(in the rows, 128 means zero)
Known rows, with every way that one mark hangs from another:
z_582[z_10 z_22[z_686] z_295[z_256]]: [112 115 203 163 119 107 126 117 200  78 131 104 154 151 189 111 146  94
  92 110 120 159 147 140 119  76]
z_295[z_256 z_686[z_22] z_820]: [161 170 145 128 119 140  92 138 158 101  78  98 142 166 154 117 174 112
 103 141 124 177 165 148 153 114]
z_182[z_256[z_523] z_435 z_820[z_295[z_686]]]: [165  87 117 178 118 129 130  86 169 186  95  96 122 173 177  94 140  95
 103 114 146 176 169 142 146  90]
z_295[z_256[z_523] z_686[z_22] z_820]: [165 149 151 145 128 125  73 122 161 125  91 117 139 154 180 121 174 122
  97 144 128 183 159 148 157 124]
z_582[z_22]: [113 121 158 124 130 115 120 124 147 121 134 132 144 146 138 110 135 132
 116 124 114 147 118 141 132 117]
z_686[z_295[z_256]]: [142 146 124 158 108 110 127 135 124 112 110 104 131 125 125 125 152 110
 126 104 146 130 160 138  99 112]
z_256[z_295[z_820] z_523]: [145 109 116 143 169 124  92 120 137 151 112 140 123 112 189 107 141 140
 114 117 123 192 126 133 105 137]
z_22[z_686[z_295[z_256 z_820]]]: [144 166 129 158 123 132 119 118 147 112 105  81 149 137 137 117 189 108
 104 105 115 169 161 157 130 123]
z_686[z_22 z_295[z_256[z_523] z_820]]: [158 156 142 163 148 121  80 118 157 135 104 122 154 130 159 115 182 129
 115 100 125 170 152 146 114 123]
z_182[z_435 z_820[z_295[z_686[z_22]]]]: [152 132 130 138 125 159 124  85 178 130  78  74 169 175 141  96 179 107
 113 106 107 179 152 155 156  87]
z_295[z_256]: [143 135 129 144 106 113 130 142 126 118 113 126 114 141 131 124 133 119
 127 136 149 122 153 129 117 109]
z_435[z_182[z_256 z_820]]: [148 110 119 158 136 161 153 154 158 173 125 148 118 170 137 116 108 134
 134 108 124 158 160 104 136 107]
z_10[z_582[z_295[z_256]]]: [156 126 137 155 107 111 121 146 161 120  91 114 106 146 165 138 148  94
 123 110 165 144 164 131  82  96]
z_256[z_295 z_523]: [132  97 121 150 145 109 107 115 127 149 128 134 119 106 173 116 128 140
 122 120 132 163 125 126  99 123]
z_582[z_10 z_22[z_686] z_295[z_256[z_523] z_820]]: [127 107 201 176 148 108  92 106 214 105 127 129 153 145 233 106 159 104
  79 111 115 196 143 144 127  98]
z_523[z_256[z_295[z_686]]]: [149 109 132 155 110 114 109 133 129 103 114  92 110 142 180 112 138 123
 115 124 151 177 154 134 123 106]
z_182[z_256[z_295 z_523] z_435 z_820]: [153  61  94 168 139 149 123  96 150 209  97 125 110 155 182  79 117 129
 121 113 147 174 151 127 107  83]
z_256[z_295[z_686[z_22] z_820] z_523]: [151 132 140 134 160 136  69 109 157 133  96 106 149 132 194 108 169 132
  99 126 106 217 137 147 136 130]
z_435[z_182[z_820]]: [137 117 117 146 142 165 142 144 154 141 124 153 137 148 135 126 125 149
 130 109 108 164 142 110 141 122]
z_182[z_256[z_523] z_435 z_820]: [152  72 106 165 129 152 125  94 155 210 107 138 114 166 164  93 117 127
 121 127 147 146 147 127 139  96]
z_582[z_10 z_22[z_686]]: [ 95 115 184 143 130 132 123  97 195 102 152 116 172 146 156 116 153 117
  95 114 100 154 118 139 158 110]
z_435[z_182[z_256[z_295[z_686[z_22] z_820] z_523]]]: [171 130 153 161 156 140 102 147 173 170 103 118 140 155 195 108 142 132
 104 115 112 234 161 122 135 118]

Rows:
[151 104 148 173 132 117 139 150 146 187 147 161 114 139 154 132 101 138
 126 125 138 151 147 101 129 125] : z_435[z_182[z_256[z_523]]]
[157 128 146 175 103  74 117 118 144 117 113 103 118 136 171 131 156  97
 103 128 152 159 167 141 129 108] : z_820[z_295[z_256[z_523] z_686]]
[156 177 138 143 139 135  98 134 153 113  91 103 157 141 134 111 185 119
 123  94 119 163 158 148 111 114] : z_686[z_22 z_295[z_256 z_820]]
[156  85 119 179 137 142 126 136 158 177 112 126 112 156 195 109 117 129
 108 114 129 215 172 113 132 104] : z_435[z_182[z_256[z_295[z_686] z_523] z_820]]
[150 114 121 141 151 125  83 114 141 136  99 113 124 120 204 111 149 124
  93 131 124 214 138 144 129 138] : z_256[z_295[z_686 z_820] z_523]
[153  88 130 161 118 123 129 106 140 200 117 132 114 147 157 104 111 121
 120 139 157 132 139 127 130 106] : z_182[z_256[z_523] z_435]
[126 131 169 133 146 137 107 109 205 126 106  96 153 163 180 119 189 102
  90 100  98 210 130 161 129 117] : z_10[z_582[z_22[z_686] z_295[z_820]]]
[164 107 131 170 164 128 122 158 152 188 119 154 113 135 191 106 115 138
 118 106 128 209 151 109 103 125] : z_435[z_182[z_256[z_295[z_820] z_523]]]
[140 161 158 133 125 115 121 114 160 102 114  79 160 147 131 125 171 103
 117 109 108 162 147 146 145 110] : z_820[z_295[z_686[z_22]]]
[159 126 129 156 136 114  96 132 141 143 106 151 114 134 174 121 146 129
 111 136 145 159 148 133 125 131] : z_295[z_256[z_523] z_820]
[130 154 134 163 102 116 134 114 138 109 121  76 145 131 120 127 177 109
 112 109 124 139 159 149 127 108] : z_22[z_686[z_295[z_256]]]
[147 146 133 174 131 116 102 102 152 136 117 101 143 125 162 121 188 119
  96 109 121 175 154 154 134 132] : z_22[z_686[z_295[z_256[z_523] z_820]]]
[142 165 143 150 116 120 114 130 141 110 109  97 153 138 117 120 171 118
 133  98 127 134 156 139 105  99] : z_686[z_22 z_295[z_256]]
[154 168 160 149 103 100 120 129 158  91  98  76 146 159 135 123 175  94
 116 115 129 157 170 147 133  90] : z_820[z_295[z_256 z_686[z_22]]]
[150 119 139 159  96  99 102 122 134 123 110 118 112 136 172 133 141 114
 100 155 156 150 161 136 145 119] : z_295[z_256[z_523] z_686]
[160 154 154 121 143 154  86 125 194 117  73  88 149 159 181 132 184  96
  99 106 117 204 153 152 129 122] : z_10[z_582[z_295[z_686[z_22] z_820]]]
[150  94 102 147 120 167 143 111 150 187  93 119 119 179 138  89 117 117
 128 122 144 141 153 130 135  89] : z_182[z_256 z_435 z_820]
[146 140 159 128 121 139  98 120 183 114  89  82 145 153 165 140 171  97
 108 110 126 175 152 145 125 107] : z_10[z_582[z_295[z_686[z_22]]]]
[106 140 173 150 156 143 108  93 206 100 134 102 191 135 167 107 185 108
  84  78  87 192 126 156 145 125] : z_582[z_10 z_22[z_686[z_295[z_820]]]]
[145 106 196 167 140 101  77 124 207  89 101 132 141 147 252 108 142  90
  71 119 139 208 157 144 126 103] : z_582[z_10 z_22 z_295[z_256[z_523] z_686 z_820]]
[120 147 174 165 134 128 107 108 204  88 118 100 179 148 169 104 191  98
  84  85 109 186 151 157 134 105] : z_582[z_10 z_22[z_686[z_295[z_256 z_820]]]]
[ 96 110 202 148 141 122 124 103 200  90 148 107 167 139 187 114 141 104
  92 102  99 164 123 140 130  97] : z_582[z_10 z_22[z_686] z_295]
[135 102 126 146 128 109 100 109 130 132 116 108 121 114 186 121 137 125
 101 135 133 184 138 136 124 125] : z_256[z_295[z_686] z_523]
[144 142 149 167 125 104  95 114 145 133 121 115 149 125 142 126 170 130
 125 103 132 139 151 136 111 109] : z_686[z_22 z_295[z_256[z_523]]]
[129 159 128 139 147 147 119 104 148 124 120  84 163 124 133 122 186 116
 104  96  94 174 135 157 141 143] : z_22[z_686[z_295[z_820]]]
[177 139 159 155 130 124  67 124 197 128  69 105 131 159 214 133 189  95
  92 119 144 205 171 149 122 111] : z_10[z_582[z_295[z_256[z_523] z_686[z_22] z_820]]]
[128 123 176 157 101 106 123 120 191 111 108  89 135 169 168 122 180  95
  97 112 128 174 154 156 113  82] : z_10[z_582[z_22[z_686] z_295[z_256]]]
[162 140 145 141 142 139  82 132 157 105  96  90 137 158 187  98 170 131
 113 114 123 209 152 145 134 109] : z_523[z_256[z_295[z_686[z_22] z_820]]]
[138 155 147 159 116 126 106 111 196 122  94  82 160 168 149 116 225 100
  90  89 116 201 157 169 130 112] : z_10[z_582[z_22[z_686[z_295[z_256 z_820]]]]]
